Every row comes from one small tree of marks. Brackets hold a mark, then the marks that hang from it, in the order of their numbers. Every link used is in the known rows. Which tree was each row made from?
Known rows:
[J_830 [J_965 [J_309 J_299 [J_749 [J_886 J_500]]] J_764]]: [-3.46 -0.55  1.14 -0.80 -0.77  1.27 -1.47  1.57  0.59 -1.00  1.60  2.06
  0.24 -0.45  2.99 -1.94  0.62 -2.70 -0.60 -2.81]
[J_965 [J_309 J_299 [J_749 J_886]] J_830]: [-0.19  0.45  0.20 -0.34 -1.11  0.75 -3.35 -0.26  0.73 -1.55 -0.71 -1.96
  4.71 -4.10 -2.13  2.18 -1.62 -1.25  0.49 -4.03]
[J_965 [J_309 J_299 [J_749 [J_886 J_500]]] J_764 J_830]: [-3.14 -1.24  1.54 -2.55 -1.61  1.86 -3.25  1.38  2.52 -1.11  1.45 -2.66
  2.16 -3.20 -0.57 -0.68 -1.32 -2.55  0.58 -3.15]
[J_764 [J_965 [J_309 J_749] J_830]]: [-1.92  1.38  0.28 -3.56 -0.50 -1.18 -1.28 -0.28 -1.37  2.70  0.36 -3.60
 -1.25 -0.78 -1.24 -1.37 -2.44  3.58  1.84  1.17]
[J_965 J_830]: [-0.14 -0.33 -1.00  1.05  1.01 -1.77  1.78  0.23 -0.33  1.05  0.07 -3.27
 -2.55  3.76 -0.38 -0.76  0.51  0.70 -0.58  0.62]
[J_299 J_309]: [ 4.70 -0.40 -2.72  2.52  1.90 -3.44  4.17  1.26 -0.44 -2.36  1.13  0.55
 -2.54  3.90  3.30  3.57  2.91  3.16 -0.76  5.73]
[J_309 [J_749 J_886] [J_965 J_830]]: [ 2.73  0.21 -0.81  4.56 -0.71  0.08 -1.35 -4.30 -0.71 -0.25 -3.20  3.11
  3.44 -3.09 -5.12 -0.97 -1.10 -0.63 -1.85 -2.75]
[J_830 J_965]: [-0.93  0.22 -0.79  2.04  1.25 -1.42  2.72  0.88 -1.57  1.03  0.38  1.78
 -3.43  5.14  3.14 -1.98  1.98 -0.04 -1.48  0.37]
[J_500 J_886]: [ 3.57  0.60 -4.66  5.40  2.65 -1.50  3.78  1.65 -2.48 -3.98 -0.64  1.14
 -4.60  5.48 -0.07  1.72  4.71  1.59  1.01  1.45]
[J_886 J_500 J_749]: [ 4.13 -1.36 -6.48  6.60  1.89 -2.03  1.15  1.13 -2.57 -5.98  3.11 -3.74
 -4.46  3.91  3.07 -0.10  4.61  2.71  2.73  0.25]
[J_965 [J_309 J_299] J_764 J_830]: [-3.94 -0.54  3.77 -5.91 -0.77  2.13 -0.72  3.10  2.74  3.35  1.16 -4.41
 -0.51 -0.39  1.70 -0.38 -1.65 -2.00  0.97  0.05]
[J_299 [J_309 J_965]]: [ 5.46 -0.24 -0.96  1.87  1.43 -2.22  3.59 -1.31 -0.92 -0.16 -1.63  2.41
 -1.32  1.68  1.33  3.37  1.50  2.15 -1.28  5.28]
[J_309 J_299]: [ 3.46  0.22 -2.05  1.05  1.12  0.10  1.84 -0.20  0.15 -2.94 -0.47 -0.28
 -0.65  2.19 -0.14  3.59  2.67  0.73  0.09 -0.92]
[J_965 [J_309 [J_749 [J_886 J_500]]] J_764 J_830]: [-3.43 -1.12  0.73 -1.17 -1.80  0.36 -2.49  2.04  1.96  0.39  2.23 -3.13
 -0.05 -1.17  0.95 -3.37 -1.28 -1.88  0.56 -1.30]
[J_830 [J_965 [J_309 J_299 [J_749 J_886]] J_764]]: [-3.24  0.04  1.97 -1.02 -0.92  1.79 -1.01  2.12  0.75  0.59  0.92  3.02
  1.42 -1.01  2.90 -1.86  0.25 -2.53 -0.58 -1.98]
[J_764 [J_965 J_309 J_830]]: [-2.29  1.17  1.07 -4.66 -0.12 -1.42 -0.18  0.70 -1.13  4.06  0.08 -5.21
 -3.51  0.92  0.16 -1.54 -1.84  4.00  1.76  1.06]
[J_830 [J_965 [J_309 J_299] J_764]]: [-4.12  0.04  3.11 -3.55 -0.16  1.62  0.72  3.07  0.64  2.82  1.08  0.81
 -1.65  1.76  4.63 -1.73  0.37 -2.25 -0.28 -0.09]
[J_886 J_500]: [ 2.77 -0.99 -4.93  3.63  1.11 -2.97  2.11 -0.54 -1.16 -4.45  1.53 -2.88
 -5.59  5.88  1.73  0.13  3.21  1.03  0.32 -0.08]
[J_830 [J_965 J_309]]: [-2.00  0.80  0.65 -0.19  0.33 -1.15  0.81  1.73 -1.70  2.31  0.58  0.05
 -2.22  3.31  4.60 -1.68  0.56 -0.76 -0.14  0.22]

Write each row's tree:
[-1.27  1.18  0.63 -3.63 -0.91 -0.01 -2.63 -0.71 -0.48  0.66 -0.74 -2.56
  1.23 -3.37 -2.86  0.38 -1.92  3.07  1.17 -2.56]
[J_764 [J_965 [J_309 J_299 [J_749 J_886]] J_830]]
[ 4.69  1.12 -0.99  2.40  0.01  1.98 -0.51 -4.86 -0.55 -2.31 -3.20  4.80
  4.46 -3.36 -4.99  3.72 -0.30 -1.00  0.02 -1.20]
[J_309 J_299 J_749 J_965]
[ 1.92 -0.93  1.16  0.41  0.71 -0.58  1.84 -1.39  0.80  0.95 -0.34  3.23
  1.13 -0.99 -0.71  1.33 -0.91  0.39 -1.38  6.05]
[J_299 [J_309 J_749 [J_965 J_764 J_830]]]
[-4.05  0.18  1.76 -1.04 -0.52  0.66  0.31  2.44 -0.06  2.81  2.13  2.09
 -1.13  1.59  4.54 -3.68 -0.39 -2.14  0.05  1.55]
[J_830 [J_965 [J_309 J_749] J_764]]
[ 4.31 -0.53 -0.89  3.68  0.44 -1.85  0.70 -2.65 -0.24 -1.49 -2.13  3.72
  3.01 -2.38 -2.15  2.47 -0.05  1.30 -2.28  2.50]
[J_299 [J_309 [J_749 J_886] [J_965 J_830]]]
[-3.81  0.21  2.50 -2.31 -0.44  1.90 -0.23  2.06  0.59  1.54  1.53  2.55
  0.64 -0.07  3.27 -1.51 -0.24 -2.69  0.13  0.12]
[J_830 [J_965 [J_309 J_299 J_749] J_764]]
[ 5.62 -0.43 -3.96  5.30  1.16 -3.14  1.90 -0.01 -0.13 -5.05  0.83  3.27
  1.13  0.39  1.18  3.34  2.79  2.87 -1.25  3.10]
[J_299 [J_309 [J_749 J_886]]]
[-0.75 -0.47  2.66 -1.15 -0.02  1.25  1.85 -1.17  0.54  4.93 -1.75 -0.08
 -2.33  1.48 -1.21 -2.99 -1.20 -1.00 -1.07  1.66]
[J_309 [J_965 J_764 J_830]]
[-1.71  1.35  0.98 -4.87 -0.39  0.04 -1.91 -0.73 -0.72  1.74 -0.28 -3.03
  0.53 -2.40 -2.59  0.67 -2.52  3.01  1.88 -0.36]
[J_764 [J_965 [J_309 J_299 J_749] J_830]]
[ 1.87  0.42 -0.20  2.70 -0.04  0.32 -0.40 -4.47 -1.07  1.39 -2.47  2.13
  2.44 -1.59 -4.61 -0.48 -2.04 -1.09 -0.65  0.62]
[J_309 J_749 [J_965 J_830]]
[-4.16  0.03  2.44 -2.16 -0.09  0.31  1.41  3.58 -0.09  4.00  1.80  0.38
 -3.53  3.45  5.85 -3.73  0.49 -1.62 -0.20  1.44]
[J_830 [J_965 J_309 J_764]]
[ 0.46 -1.44  0.96  0.77 -1.22  2.90 -2.40 -3.92  1.66 -2.52 -2.31  2.76
  3.58 -4.78 -5.87  0.16 -0.88 -2.66 -1.69 -4.72]
[J_309 J_299 [J_749 [J_886 J_500]] [J_965 J_764 J_830]]
[ 0.79 -0.48  2.10  0.55 -1.19  3.60 -1.83 -3.24  1.93 -0.31 -3.04  4.01
  4.98 -5.37 -5.82  0.31 -1.38 -2.42 -1.71 -3.70]
[J_309 J_299 [J_749 J_886] [J_965 J_764 J_830]]
[-0.87  0.63  0.77 -1.91 -0.64  0.76 -2.72 -0.26  0.43 -0.35 -0.02 -2.69
  3.65 -2.83 -1.74  2.47 -2.37 -1.41  1.53 -1.32]
[J_965 [J_309 J_299 J_749] J_830]
[-2.02  1.20  1.64 -6.02 -0.15 -0.32 -0.79  0.31 -0.61  2.94 -0.71 -4.81
 -1.72 -0.64 -1.17  0.57 -1.74  3.49  1.67 -0.48]
[J_764 [J_965 [J_309 J_299] J_830]]
[-4.00 -0.28  2.32 -2.91 -1.00  1.03 -1.32  2.44  1.80  3.22  2.39 -2.80
  0.28 -0.38  1.56 -2.87 -2.43 -1.86  1.56  2.10]
[J_965 [J_309 J_749] J_764 J_830]
[ 4.70  0.28 -3.78  4.86  0.10  0.43 -0.85 -1.62  0.51 -6.38 -0.80  3.23
  3.95 -1.97 -2.89  3.38  2.46  0.48 -0.58 -4.04]
[J_309 J_299 [J_749 J_886]]
